(in the rows, 128 means zero)
Known rows, with every way that one mark hangs from another
numag{boneme pizatu}: | 116 | 110 | 153 | 105 | 103 | 173 | 123 | 142 |  96 | 118 |  84 |  92 | 116 | 131 | 158 | 117 | 126 | 143 | 150 | 148 |  98 | 150 | 130 |
kadi{kadev}: | 122 | 132 | 160 | 106 | 129 | 106 | 114 | 137 | 123 |  99 |  97 | 134 | 139 | 136 | 145 | 124 | 130 | 132 | 130 | 176 | 118 | 159 | 128 |
numag{pizatu}: | 115 | 118 | 143 | 119 | 126 | 151 | 125 | 136 | 108 | 118 |  96 | 114 | 127 | 120 | 155 | 107 | 127 | 141 | 142 | 149 | 106 | 144 | 118 |
kadi{kadev lalag}: | 119 | 140 | 121 | 101 | 130 |  78 | 115 | 145 | 129 |  92 |  84 | 147 | 131 | 127 | 133 | 133 | 131 | 123 | 135 | 185 | 119 | 163 | 128 |
fogo{boneme sunif{kadev}}: | 106 | 160 | 134 | 133 | 128 | 116 | 153 | 157 | 113 | 134 |  92 | 148 | 155 | 131 | 142 | 112 | 125 | 139 | 114 | 187 | 117 | 167 | 151 |
kadi{lalag}: | 128 | 134 | 107 | 103 | 143 | 105 | 123 | 143 | 124 | 113 |  86 | 136 | 130 | 122 | 137 | 123 | 128 | 126 | 147 | 165 | 125 | 155 | 141 |
kadev{kadi}: | 125 | 135 | 155 |  99 | 137 | 130 | 142 | 132 | 114 |  90 |  84 | 130 | 137 | 131 | 133 | 108 | 130 | 151 | 108 | 159 | 127 | 155 | 139 |
pizatu{numag{boneme{fogo{sunif{kadev{kadi{lalag}}}}}}}: | 119 | 145 |  95 |  72 | 110 | 144 | 195 | 147 | 114 |  96 |  52 | 111 | 148 | 100 | 120 | 122 | 104 | 155 |  78 | 212 | 122 | 167 | 128 |
sunif{fogo{boneme{numag{pizatu}}} kadev{kadi}}: | 106 | 201 | 128 | 108 |  99 | 129 | 164 | 167 |  95 |  89 |  80 | 132 | 147 | 128 | 126 |  80 | 127 | 154 |  70 | 170 | 116 | 160 | 111 |
pizatu{numag{boneme{fogo{sunif{kadev}}}}}: | 123 | 124 | 126 |  84 | 111 | 173 | 174 | 148 | 115 | 128 |  81 |  93 | 158 | 106 | 147 | 119 | 103 | 145 | 111 | 198 | 120 | 164 | 134 |
fogo{boneme sunif}: | 108 | 153 | 140 | 144 | 131 | 123 | 139 | 148 | 111 | 147 |  84 | 141 | 152 | 130 | 143 | 113 | 110 | 128 | 133 | 160 | 116 | 166 | 159 |
pizatu{numag}: | 136 | 134 | 146 | 121 | 148 | 136 | 125 | 126 | 107 | 128 |  93 | 123 | 147 | 100 | 153 | 127 | 126 | 129 | 141 | 170 | 127 | 157 | 117 |
kadi{kadev{sunif} lalag{nuse}}: | 112 | 143 | 120 |  99 | 126 | 110 | 151 | 110 | 138 | 115 |  66 | 154 | 116 | 129 | 139 | 124 | 134 | 140 | 148 | 223 | 114 | 156 | 139 |
fogo{sunif{kadev}}: | 108 | 145 | 132 | 105 | 138 | 122 | 161 | 146 | 132 | 122 | 102 | 142 | 141 | 129 | 138 | 113 | 127 | 152 | 113 | 185 | 131 | 158 | 147 |
kadev{kadi sunif{fogo{boneme}}}: | 104 | 181 | 153 | 115 | 108 | 132 | 158 | 151 |  99 | 121 |  51 | 146 | 155 | 132 | 125 |  80 | 148 | 148 | 108 | 181 | 133 | 155 | 147 |
kadev{kadi{lalag{nuse}}}: | 127 | 143 | 108 |  92 | 139 | 126 | 167 | 109 | 132 |  87 |  79 | 143 | 112 | 126 | 127 | 108 | 120 | 151 | 111 | 169 | 117 | 154 | 155 |
zipo{nuse{lalag}}: | 142 | 115 | 180 | 112 | 151 |  95 | 137 | 154 | 125 | 115 |  99 | 121 | 131 | 134 | 160 | 107 |  95 | 116 | 142 | 166 | 111 | 169 | 152 |
sunif{fogo{boneme} kadev{kadi{lalag}}}: | 112 | 195 | 101 |  98 | 112 |  91 | 160 | 170 | 110 |  82 |  69 | 165 | 152 | 125 | 113 |  94 | 149 | 143 |  77 | 187 | 129 | 166 | 149 |
fogo{sunif{kadev{kadi{lalag{nuse}}}}}: | 108 | 165 |  95 |  87 | 135 | 115 | 205 | 118 | 144 |  93 |  81 | 161 | 117 | 126 | 118 | 110 | 117 | 169 |  80 | 202 | 121 | 161 | 158 |
kadev{kadi{lalag{nuse{zipo}}} sunif{fogo{boneme}}}: | 130 | 175 |  96 |  92 | 133 | 121 | 170 | 126 | 109 | 115 |  36 | 154 | 152 | 118 | 117 |  87 | 131 | 155 | 124 | 190 | 127 | 144 | 156 |
numag{boneme{fogo{sunif{kadev{kadi}}}} pizatu}: |  99 | 118 | 130 |  72 |  85 | 187 | 193 | 151 | 109 |  89 |  68 |  90 | 135 | 131 | 135 |  93 | 106 | 177 |  78 | 181 | 103 | 151 | 129 |
nuse{lalag}: | 122 | 114 | 176 | 104 | 154 | 113 | 115 | 133 | 120 | 117 |  89 | 122 | 138 | 129 | 158 | 116 | 116 | 116 | 135 | 147 | 117 | 162 | 125 |

Rows
| 108 | 134 | 114 | 103 | 119 | 161 | 165 | 150 | 128 | 132 |  88 |  88 | 140 | 124 | 141 |  95 |  73 | 136 | 124 | 143 | 112 | 151 | 118 |	boneme{fogo{sunif} numag{pizatu}}
|  92 | 186 | 129 | 133 | 113 | 124 | 177 | 154 |  95 | 102 |  72 | 136 | 141 | 124 | 131 | 100 | 107 | 160 |  74 | 186 | 107 | 166 | 111 |	fogo{boneme{numag{pizatu}} sunif{kadev{kadi}}}
| 120 | 136 | 132 |  75 | 105 | 172 | 195 | 141 | 109 | 101 |  66 |  98 | 158 | 109 | 131 | 111 | 104 | 164 |  76 | 202 | 122 | 164 | 129 |	pizatu{numag{boneme{fogo{sunif{kadev{kadi}}}}}}
| 103 | 179 | 160 | 122 | 100 | 110 | 130 | 158 | 110 | 129 |  64 | 155 | 160 | 138 | 137 |  98 | 150 | 129 | 131 | 199 | 124 | 163 | 138 |	kadi{kadev{sunif{fogo{boneme}}}}
| 130 | 170 | 101 |  97 | 126 |  97 | 141 | 132 | 118 | 123 |  51 | 159 | 156 | 123 | 129 | 104 | 132 | 135 | 150 | 208 | 118 | 151 | 147 |	kadi{kadev{sunif{fogo{boneme}}} lalag{nuse{zipo}}}
|  96 | 177 | 119 | 139 | 117 | 125 | 157 | 159 | 100 | 131 |  88 | 131 | 142 | 125 | 145 | 108 | 105 | 140 | 110 | 181 | 104 | 166 | 115 |	fogo{boneme{numag{pizatu}} sunif{kadev}}
| 113 | 157 | 133 | 144 | 121 | 135 | 120 | 151 |  90 | 129 |  88 | 112 | 137 | 128 | 154 | 107 | 106 | 121 | 139 | 148 |  99 | 160 | 111 |	fogo{boneme{numag{pizatu}}}
| 118 | 172 | 142 |  73 | 121 | 123 | 168 | 152 | 126 |  80 |  93 | 144 | 143 | 131 | 120 |  87 | 151 | 164 |  74 | 177 | 143 | 153 | 145 |	sunif{fogo kadev{kadi}}
| 107 | 193 | 121 | 114 | 105 | 130 | 144 | 173 | 101 | 118 |  96 | 126 | 148 | 127 | 142 |  86 | 125 | 136 | 105 | 166 | 111 | 159 | 114 |	sunif{fogo{boneme{numag{pizatu}}} kadev}
| 100 | 128 |  92 |  68 |  88 | 158 | 194 | 158 | 113 |  82 |  53 | 102 | 126 | 122 | 122 | 103 | 107 | 167 |  82 | 189 | 104 | 156 | 128 |	numag{boneme{fogo{sunif{kadev{kadi{lalag}}}}} pizatu}
| 107 | 103 | 130 |  93 |  91 | 191 | 159 | 150 | 114 | 133 |  77 |  76 | 132 | 128 | 150 |  99 |  88 | 145 | 135 | 146 |  97 | 150 | 141 |	numag{boneme{fogo{sunif}} pizatu}
| 112 | 164 |  79 |  70 | 129 | 108 | 197 | 155 | 141 |  82 |  71 | 124 | 145 | 125 | 107 |  99 |  91 | 150 |  69 | 195 | 136 | 162 | 131 |	boneme{fogo{sunif{kadev{kadi{lalag}}}} numag}
| 120 |  89 | 137 |  83 |  94 | 197 | 135 | 147 | 104 | 115 |  82 |  66 | 132 | 130 | 159 |  99 | 106 | 141 | 142 | 144 |  94 | 147 | 130 |	numag{boneme{fogo} pizatu}
| 118 | 174 | 132 | 108 | 118 | 122 | 142 | 167 | 111 | 120 | 100 | 144 | 160 | 131 | 141 |  91 | 146 | 134 | 110 | 173 | 125 | 162 | 154 |	sunif{fogo{boneme} kadev}
| 103 | 211 |  87 | 104 | 102 | 103 | 164 | 171 |  99 |  81 |  67 | 146 | 138 | 120 | 115 |  89 | 129 | 143 |  75 | 180 | 117 | 162 | 109 |	sunif{fogo{boneme{numag{pizatu}}} kadev{kadi{lalag}}}
| 115 | 209 | 131 |  99 | 113 | 108 | 161 | 167 | 111 |  88 |  84 | 143 | 157 | 138 | 119 |  86 | 128 | 145 |  67 | 176 | 134 | 167 | 136 |	sunif{fogo{boneme{numag}} kadev{kadi}}
| 101 | 170 | 140 | 124 | 125 | 114 | 174 | 150 | 106 | 104 |  76 | 154 | 152 | 130 | 127 | 104 | 128 | 159 |  78 | 193 | 121 | 168 | 146 |	fogo{boneme sunif{kadev{kadi}}}
| 132 | 156 | 105 |  70 | 135 | 102 | 148 | 121 | 137 | 113 |  59 | 151 | 142 | 122 | 125 | 108 | 132 | 148 | 148 | 207 | 133 | 142 | 143 |	kadi{kadev{sunif{fogo}} lalag{nuse{zipo}}}
| 121 | 215 |  84 |  90 | 117 | 109 | 188 | 144 | 127 |  87 |  78 | 155 | 135 | 133 | 116 |  86 | 116 | 145 |  69 | 187 | 121 | 168 | 154 |	sunif{fogo{boneme{numag}} kadev{kadi{lalag{nuse}}}}
| 132 | 150 |  83 |  74 | 159 | 108 | 194 | 115 | 134 |  87 |  71 | 153 | 137 | 115 | 115 | 114 | 110 | 176 |  93 | 198 | 127 | 147 | 151 |	fogo{sunif{kadev{kadi{lalag{nuse{zipo}}}}}}
| 154 | 118 |  91 |  85 | 166 | 118 | 134 | 110 | 128 | 112 |  86 | 132 | 135 | 117 | 139 | 121 | 109 | 142 | 156 | 164 | 118 | 140 | 153 |	kadi{lalag{nuse{zipo}}}
| 113 | 149 | 114 |  94 | 136 | 134 | 181 | 106 | 128 | 105 |  54 | 149 | 113 | 128 | 129 | 106 | 135 | 161 | 125 | 204 | 122 | 151 | 147 |	kadev{kadi{lalag{nuse}} sunif}
| 121 | 120 | 119 |  97 | 121 | 165 | 141 | 146 | 115 | 115 |  96 |  80 | 139 | 126 | 151 |  93 |  91 | 130 | 129 | 144 | 108 | 145 | 107 |	boneme{fogo numag{pizatu}}
| 109 | 165 | 156 |  89 | 116 | 136 | 166 | 140 | 122 | 110 |  60 | 140 | 141 | 129 | 122 |  83 | 148 | 162 | 109 | 180 | 147 | 148 | 142 |	kadev{kadi sunif{fogo}}
| 107 | 146 | 121 |  98 | 134 | 112 | 157 | 133 | 114 | 101 |  42 | 150 | 126 | 123 | 122 | 113 | 145 | 152 | 124 | 203 | 135 | 153 | 129 |	kadev{kadi{lalag} sunif}
|  99 | 169 | 127 | 154 | 119 | 132 | 144 | 154 | 102 | 146 |  82 | 123 | 140 | 124 | 145 | 107 |  88 | 126 | 131 | 151 | 102 | 165 | 123 |	fogo{boneme{numag{pizatu}} sunif}
